Each row comes from the steps of one walk. Every step used is in the known rows, and no mark comes twice. Write the walk behind each row, first mark first.
Known rows:
tuzi/benom/revi: [ 17.9  -4.1  -1.0   0.7   5.3  -8.5 -12.4 -40.6 -13.5   9.6  -8.7  12.0
 -18.7   2.9  14.7  -3.0  15.4  -6.7  19.3 -15.3   1.9  -6.0   1.0   7.1
   2.9 -19.3]
benom/mikat/poten/goteg: [-13.7   4.4   3.8 -14.3   3.4   9.1 -20.5  -3.9   5.9  12.7 -11.7   0.3
   8.3  14.0   4.8  -4.3   2.7   9.0  -2.2  22.4   0.8 -11.1   1.0   4.9
  -2.2 -40.3]
poten/goteg: [-11.3   2.6   2.0  21.0   6.0   1.4 -16.3 -15.5  -1.8  -2.9  -9.8   3.7
  -7.5   2.4  -3.9  -3.0  -0.7  -1.6   0.1  -1.8  -3.0 -16.9  -9.3   1.7
  -3.5  -7.7]
zupe/duves: [ -1.2  -3.7  -2.3  29.7   4.5  -7.5   1.3   0.0  -9.2   0.5   8.0  -3.1
  14.6 -13.3   4.0  -5.0  -4.9  16.9  -7.2   3.9  12.7 -14.2   0.3  -5.7
  10.0  -4.4]
poten/goteg/benom/tuzi/vesov: [ 11.4  -0.8   7.1   5.4  -2.4   8.0 -31.3   5.6 -24.0  -2.8  -5.6  32.0
 -14.2   6.0  14.5  -1.4  15.0 -43.5   7.7   0.5  -7.2  -0.1 -19.1  -7.4
 -19.5 -10.4]
bino/benom/revi/zupe: [  9.8 -10.9  -9.3 -18.1  12.5   2.0 -13.4 -26.9 -20.6   3.6  -2.7   8.4
 -19.9 -13.7  10.8   2.4  23.2   4.7   6.0   0.2   1.9   6.1   1.7   2.0
   1.8   4.3]
goteg/benom/mikat: [  6.0  -2.1   7.1  -4.1   5.5   5.1 -14.1   4.7  -0.5  -1.5  -2.6  10.1
  -2.7  -6.2  14.2  -1.8  15.8  -5.7  12.4   6.5  -5.8   4.9   7.7  10.9
  -6.1 -23.9]
goteg/benom/tuzi/vesov: [ 19.6  -3.3   4.7 -17.4  -8.0   8.0 -12.8  18.3 -21.4  -1.0   4.8  27.8
  -5.7   5.2  16.6   0.9  15.2 -40.2   8.2   2.3  -3.7  16.4  -8.2  -7.4
 -16.5  -1.3]
vesov/goteg: [-10.6   3.8   2.4  13.6  -1.0   0.9 -11.1 -23.4   7.4  -3.3  -4.5  -2.2
  -0.3  13.6   2.7  -3.9  -3.4   8.7   8.4   5.2  -4.0  -9.1 -13.5   0.6
  -4.6  -7.6]
vesov/mikat/poten/goteg/benom/tuzi: [  0.1  -8.4   8.0 -16.8  -5.2   8.7 -50.4   9.7   1.9   5.0  -9.7  28.0
   4.2  18.8   4.5  -0.5   9.9 -14.1   3.1   5.8 -13.7 -18.3 -26.4 -10.6
  -7.5 -31.6]
mikat/benom/revi: [  4.1  -0.7  -4.2   6.3   2.8  -7.4 -24.4 -14.4 -12.2   9.5  -6.0  17.3
 -16.4   4.0   5.7  -3.0   5.5  -0.6  15.8  -2.5  -6.1   6.3  -0.7   2.2
   4.9 -14.4]
revi/benom/tuzi/vesov/mikat/poten/goteg: [ 13.8  19.0   5.9  -1.7 -14.6  12.3 -28.5  26.8  -0.3  -2.5  -9.8  16.1
 -33.7  11.5  15.3   1.2   8.6  -8.4  -9.7  10.5   4.1 -25.0 -35.9 -10.0
 -20.3  -7.2]
vesov/goteg/benom/tuzi: [ -7.2  -9.1   2.7  -3.1   0.1   2.6 -46.1  -4.6  -8.2  -0.5  -2.1  23.6
  -9.9  19.3   9.8  -4.8   7.1 -15.7  16.6   3.2 -11.5  10.1 -24.1  -1.9
 -11.5 -15.3]
bino/zupe: [-22.6 -12.0   6.0  -1.5   3.0  -0.8  21.9   8.8 -13.2   0.4  -0.3   7.3
 -25.2  -3.4   2.5  -1.5   3.7   7.7   5.6   4.1   5.8   5.6  -1.4   0.9
  -2.6   2.6]
revi/zupe/duves: [ -1.4  -7.9  -5.8  21.2  11.9  -3.8   4.7   6.4 -10.0  -5.9   4.2   5.9
   8.3 -33.8   3.1  -4.4   4.2  19.4 -21.2  11.8  14.0  -1.5  -1.7  -6.6
  11.3   6.6]
vesov/mikat: [ 13.2   6.3  -0.6  -0.3  -4.3   2.6  11.2   4.0  13.8  -4.8  -3.5 -10.3
   6.4   6.3   4.9   1.5   1.4   9.5   6.8  -3.9  -2.8 -25.1  -5.6  -2.7
   4.4  -5.2]
bino/benom/tuzi/poten/goteg: [-10.1  -9.3  -4.6  -3.5   1.0   2.4 -53.2 -18.0 -32.3   6.9  -2.0  -2.7
 -41.2  35.3  20.9  -2.1  14.9 -41.4  19.4  -7.6   6.6   2.0 -15.5 -10.9
 -18.6 -18.7]
vesov/mikat/poten/goteg: [ -6.0   5.5   5.9   6.0  -4.1   7.3 -16.8 -10.0  20.7   3.3 -12.5  -0.6
  15.1  14.9  -4.5   0.5  -1.6   8.6  -5.0   8.4  -5.2 -36.0 -16.7  -6.3
   0.6 -29.5]
bino/benom: [ -4.3  -1.0   1.6  -7.4   4.8   0.1 -20.1  -8.1 -12.1   0.8   4.6  -1.3
 -30.9   8.4   8.8   4.5   9.0  -6.6   6.3  -4.0   1.0   5.6   2.5   0.6
  -6.9  -3.7]
mikat/poten/goteg/benom/tuzi/vesov: [ -0.1  -1.0  13.4 -10.0  -8.8  12.7 -45.2   9.9 -14.3   7.8  -4.2  40.4
   0.1  15.4   9.3   0.3  11.7 -40.5  -2.1  14.6  -7.1   3.2 -20.2 -10.3
 -20.5 -26.0]
benom/tuzi: [  8.9  -6.4  -6.1 -26.8  -4.8   1.8  -6.8  14.7 -17.1   8.2   4.7   2.8
 -14.8  11.5   7.1  -0.5   1.0 -12.0   3.8   1.7   1.1  13.5  -7.7  -5.6
  -2.3   2.6]
vesov/goteg/benom/tuzi/poten: [-11.7 -14.1   3.5   9.0  -5.2   2.8 -53.1 -21.3 -12.5   0.2  -3.8  15.8
  -1.0  32.0  18.1  -6.6  13.6 -35.8  26.9   2.6  -4.5   4.9 -21.4  -9.6
 -18.1 -26.2]
benom/mikat/poten: [ -2.4   4.7   5.0 -32.0  -5.1   7.4  -2.2   6.9   4.5  14.4  -1.8  -1.9
  14.8  12.5   7.5   0.3   2.1  13.1  -4.7  22.9   4.9   9.2   9.0   4.6
   1.8 -35.0]

Write each row's walk:
[  8.9   0.6   2.7 -12.1   5.8  -1.7   5.9  -2.9  -6.2   9.7  -8.5   0.1
 -34.5  11.1  22.1  -3.9  15.1  -6.4  10.7  -0.7   7.2   4.5  10.9  13.0
  -4.4 -28.2] | tuzi/benom/mikat
[  4.0  14.5  13.1  10.8  -2.3  11.8  -2.9 -13.6  -0.1  -4.2  -7.2  11.5
  -0.9   9.7  26.0  -4.5  18.9  -8.9  21.9  16.3  -3.5  -6.2  -3.7   8.3
 -19.5 -31.5] | tuzi/vesov/goteg/benom/mikat
[  5.3  10.1  18.1  16.7  -8.2  13.6 -24.4  -5.4  14.2  -4.6 -12.1  27.9
  18.8   6.7   7.7   2.1  12.6 -18.6  -1.1   9.3 -11.9 -34.3 -16.9  -7.2
 -14.0 -35.5] | tuzi/vesov/mikat/poten/goteg/benom
[ -1.9   0.1   7.0  10.8  11.6   4.8 -32.9  -8.3  -4.5  -3.6 -13.2  12.9
 -12.8  -6.0  10.5  -5.8  15.8  -6.8  11.6   6.8  -8.1 -12.1   0.3  12.0
  -9.0 -29.4] | poten/goteg/benom/mikat
[ -3.7 -12.0  -5.8 -26.1  -4.4   1.1 -35.9  -2.7 -30.7  10.9   7.8  -4.5
 -30.5  35.3  25.8   1.1  15.9 -36.6  19.9  -5.6  11.2  17.6  -5.3 -12.4
 -15.2  -8.3] | bino/benom/tuzi/poten
[ -5.4  -4.1  11.5 -22.4   0.6   7.3 -31.3   6.6   6.7   9.1  -2.2  21.7
  18.7   4.6   7.7  -0.3  12.9  -2.6   1.4  19.6  -5.0  10.3   8.0   8.2
  -5.2 -39.9] | goteg/benom/mikat/poten
[ -4.4  -7.9   8.2   8.0   4.5   3.6 -61.2 -46.1  -3.6   7.5 -14.0  36.1
  17.6  -2.6  -3.2  -3.0  11.2  -7.4   8.1   4.4 -14.6 -15.4 -10.9  -0.2
   0.1 -38.5] | mikat/poten/goteg/benom/revi
[ -3.0  -8.2  -4.0   2.2  -3.4   2.4 -32.4  -8.8 -21.5   5.0  -6.4  -0.4
 -10.1  25.0  12.4  -6.0   5.2 -33.0  16.7  -4.7   6.0  -5.4 -17.2 -12.5
  -9.9 -15.2] | benom/tuzi/poten/goteg
[-14.8 -12.2   8.2 -15.9  -2.3   6.2 -67.9   5.8 -11.2   8.6  -6.2  38.2
   1.9  16.0  -0.3  -3.1   5.6 -24.7  -4.1  10.8 -11.1   7.0 -21.0  -7.5
 -10.5 -30.2] | mikat/poten/goteg/benom/tuzi
[  6.2 -14.0   1.4 -19.1  -0.6   1.6 -36.7  18.3 -16.3   1.7   3.1  26.1
 -11.1   1.2   6.8  -1.4  10.2 -22.5   7.9  -0.7  -7.4  20.3  -9.9  -2.8
  -7.4  -4.8] | goteg/benom/tuzi
[ -6.6  -6.3  -4.5  -2.4  -8.5  -3.6 -35.0  19.7 -20.6  11.3   0.0  14.1
 -25.0  33.0  15.5  -3.8   5.1 -40.0  15.0  -1.4   4.6  24.7  -8.6 -11.9
 -11.5 -17.0] | mikat/benom/tuzi/poten
[  2.0  -5.3  -4.3  -7.5 -12.4  -2.1 -18.1  18.7  -9.5   7.6  -2.6   2.2
 -24.0  38.0  21.3  -2.1   7.9 -29.9  22.8  -2.5   2.5  -2.7 -15.2 -13.3
  -7.9 -21.7] | vesov/mikat/benom/tuzi/poten
[ -6.4  -1.1  14.5  12.8  -1.8   7.9 -45.1  -6.3  20.6  -1.2 -14.8  23.0
  15.8   2.7  -2.5  -0.2   6.1  -4.3  -0.6   7.6 -15.0 -32.9 -19.0  -4.2
  -5.4 -36.6] | vesov/mikat/poten/goteg/benom
[-11.8   0.3  11.0 -14.3   6.1   3.6 -30.5 -16.3   3.3  15.9 -17.8   8.8
 -21.1  22.2  15.2  -4.2  12.1  -6.6  -0.8   9.6   2.6  -7.0  -0.4   9.2
  -7.3 -54.6] | tuzi/benom/mikat/poten/goteg
[  6.1  18.3  12.1   8.2 -12.4  13.5   2.4  -7.1  16.6   2.0 -10.9   3.2
  18.4  16.5   8.4   1.8   3.3  -6.1  -3.2  11.6  -1.8 -38.6 -16.3 -10.5
  -7.0 -25.6] | tuzi/vesov/mikat/poten/goteg
[ 32.8   4.7   4.4 -14.4 -13.0   9.9   1.4  24.1  -8.9  -5.0   1.3  18.8
  -0.5  11.7  22.9   2.7  16.4 -28.0  15.8   0.1  -6.0 -10.6 -16.0  -8.7
 -12.1  -7.4] | goteg/benom/tuzi/vesov/mikat
[  9.1  10.8   0.9  -4.7 -10.7   7.9   6.5  -1.1 -12.5   2.9   1.0   4.1
  -4.9  30.0  20.7  -2.5   2.0 -16.3  10.2  11.5   2.7   1.4 -22.1  -8.1
 -14.5  -4.5] | benom/tuzi/vesov/goteg
[ -2.2  12.9  18.6  -1.9  -8.4  15.1 -21.9 -14.1   9.8   5.3  -6.7  21.6
  20.3  17.6  20.7  -1.4  17.3  -9.7  10.4  28.8  -4.8   0.2  -5.1   4.8
 -18.3 -47.8] | tuzi/vesov/goteg/benom/mikat/poten
[  9.3   4.2  -4.7 -14.5  -8.5  -2.1 -15.8  39.9  -5.2   6.6  -2.3  11.3
 -31.8  21.9  13.0  -0.3   0.8  -8.3  11.1  -0.3  -6.5   4.6 -17.1  -8.5
  -0.7 -13.2] | vesov/mikat/benom/tuzi
[  1.6   5.2  -0.6 -23.9   6.3   4.6  -6.9  -1.8 -15.0   3.8   2.6 -14.3
 -29.7  11.3  22.0   1.7  15.5   3.1  12.4   5.1   6.0   8.2  13.6   9.9
  -6.6 -16.4] | bino/benom/mikat
[ -1.0 -20.0   1.1  -8.0  -6.3   1.3 -45.1   0.4 -20.0   2.7   3.0  21.0
   3.0  17.6  15.7  -2.3  16.8 -44.8  18.5  -3.3  -0.4  13.5  -9.5  -8.8
 -13.8 -17.4] | goteg/benom/tuzi/poten
[ 23.9   6.3   6.7   7.8  -6.6  11.2 -16.4   5.9  -9.7  -5.8  -9.6  20.2
  -8.9  11.1  20.7  -0.7  17.8 -35.0  14.0  -2.6  -9.9 -29.5 -24.2  -9.5
 -17.2 -17.5] | poten/goteg/benom/tuzi/vesov/mikat
[ -4.3  -2.0  -3.0  14.3  -6.0  -0.6 -41.1   8.0  -9.5   3.7 -13.5   3.5
 -33.8  36.6  18.1  -6.2   8.3 -34.3  22.3  -4.7  -1.1 -17.2 -24.5 -16.3
  -9.4 -32.2] | vesov/mikat/benom/tuzi/poten/goteg
[ -0.8 -10.9   3.6  39.2   5.2  -1.1 -54.9 -64.1 -15.3  -0.8 -15.7  18.4
  11.4  -2.5  11.3  -8.2  19.2 -25.9  30.4 -10.9  -7.5 -25.8  -8.2  -2.3
  -4.9 -31.2] | tuzi/poten/goteg/benom/revi
[ 17.8  13.0   5.0 -22.2 -16.7  14.8  -0.3  12.0  -2.4   8.1  -6.8   6.9
   4.6  32.3  13.7   1.5   1.8 -17.1  -0.1  13.8  -1.1 -24.6 -25.3 -15.9
  -8.3 -23.7] | benom/tuzi/vesov/mikat/poten/goteg
[  3.7  -5.0  -3.9  -0.9  -9.2  -0.7 -42.8  16.6 -19.2  -1.0   0.0   6.2
 -41.6   5.6  18.3  -3.1  11.5 -24.7   5.4  -2.8  13.7   8.4 -18.2  -7.6
 -19.5  11.5] | revi/benom/tuzi/poten
[ 15.3  21.2   6.4  16.6 -10.6   2.8  14.5  24.8   8.5  -3.3  -4.9   7.6
 -17.9  10.1  15.3   2.5   7.3 -15.3   9.4   1.8  -3.4 -12.0  -6.7  -5.8
 -10.1 -10.8] | tuzi/vesov/mikat/benom
[  9.7   7.4  -0.5 -11.3 -10.0   1.6  -1.6  37.8 -23.6   7.7   2.4  23.0
 -33.1  20.0  17.8  -0.2   5.4 -35.2   6.7   4.8   1.0  26.9  -9.2  -8.0
 -14.8  -6.1] | mikat/benom/tuzi/vesov
[-10.7  -3.6   8.3  26.4   5.6   5.9 -44.1 -23.7  -6.4  -1.8 -15.0   7.6
  -2.7   7.4  20.1  -8.5  22.5 -26.5  23.8   2.7  -1.2 -16.4   0.2   3.3
 -14.8 -41.0] | tuzi/poten/goteg/benom/mikat
[-13.5  10.6   5.1   2.9   2.5   7.3 -46.6   6.9   5.2   1.9 -14.4   8.1
 -32.6  -5.5   5.0  -3.2   6.3  14.4 -11.8  21.0   6.6 -10.2 -10.5  10.2
 -12.8 -23.0] | revi/benom/mikat/poten/goteg
[ 30.3  17.9  -1.1  13.2  -9.4   0.4  15.5 -10.4  -4.5   2.6  -6.8  10.9
  -7.9   6.1  21.1   1.1  11.4  -4.8  24.2  -3.2  -3.4 -22.2  -6.7  -3.5
  -0.9 -17.4] | tuzi/vesov/mikat/benom/revi
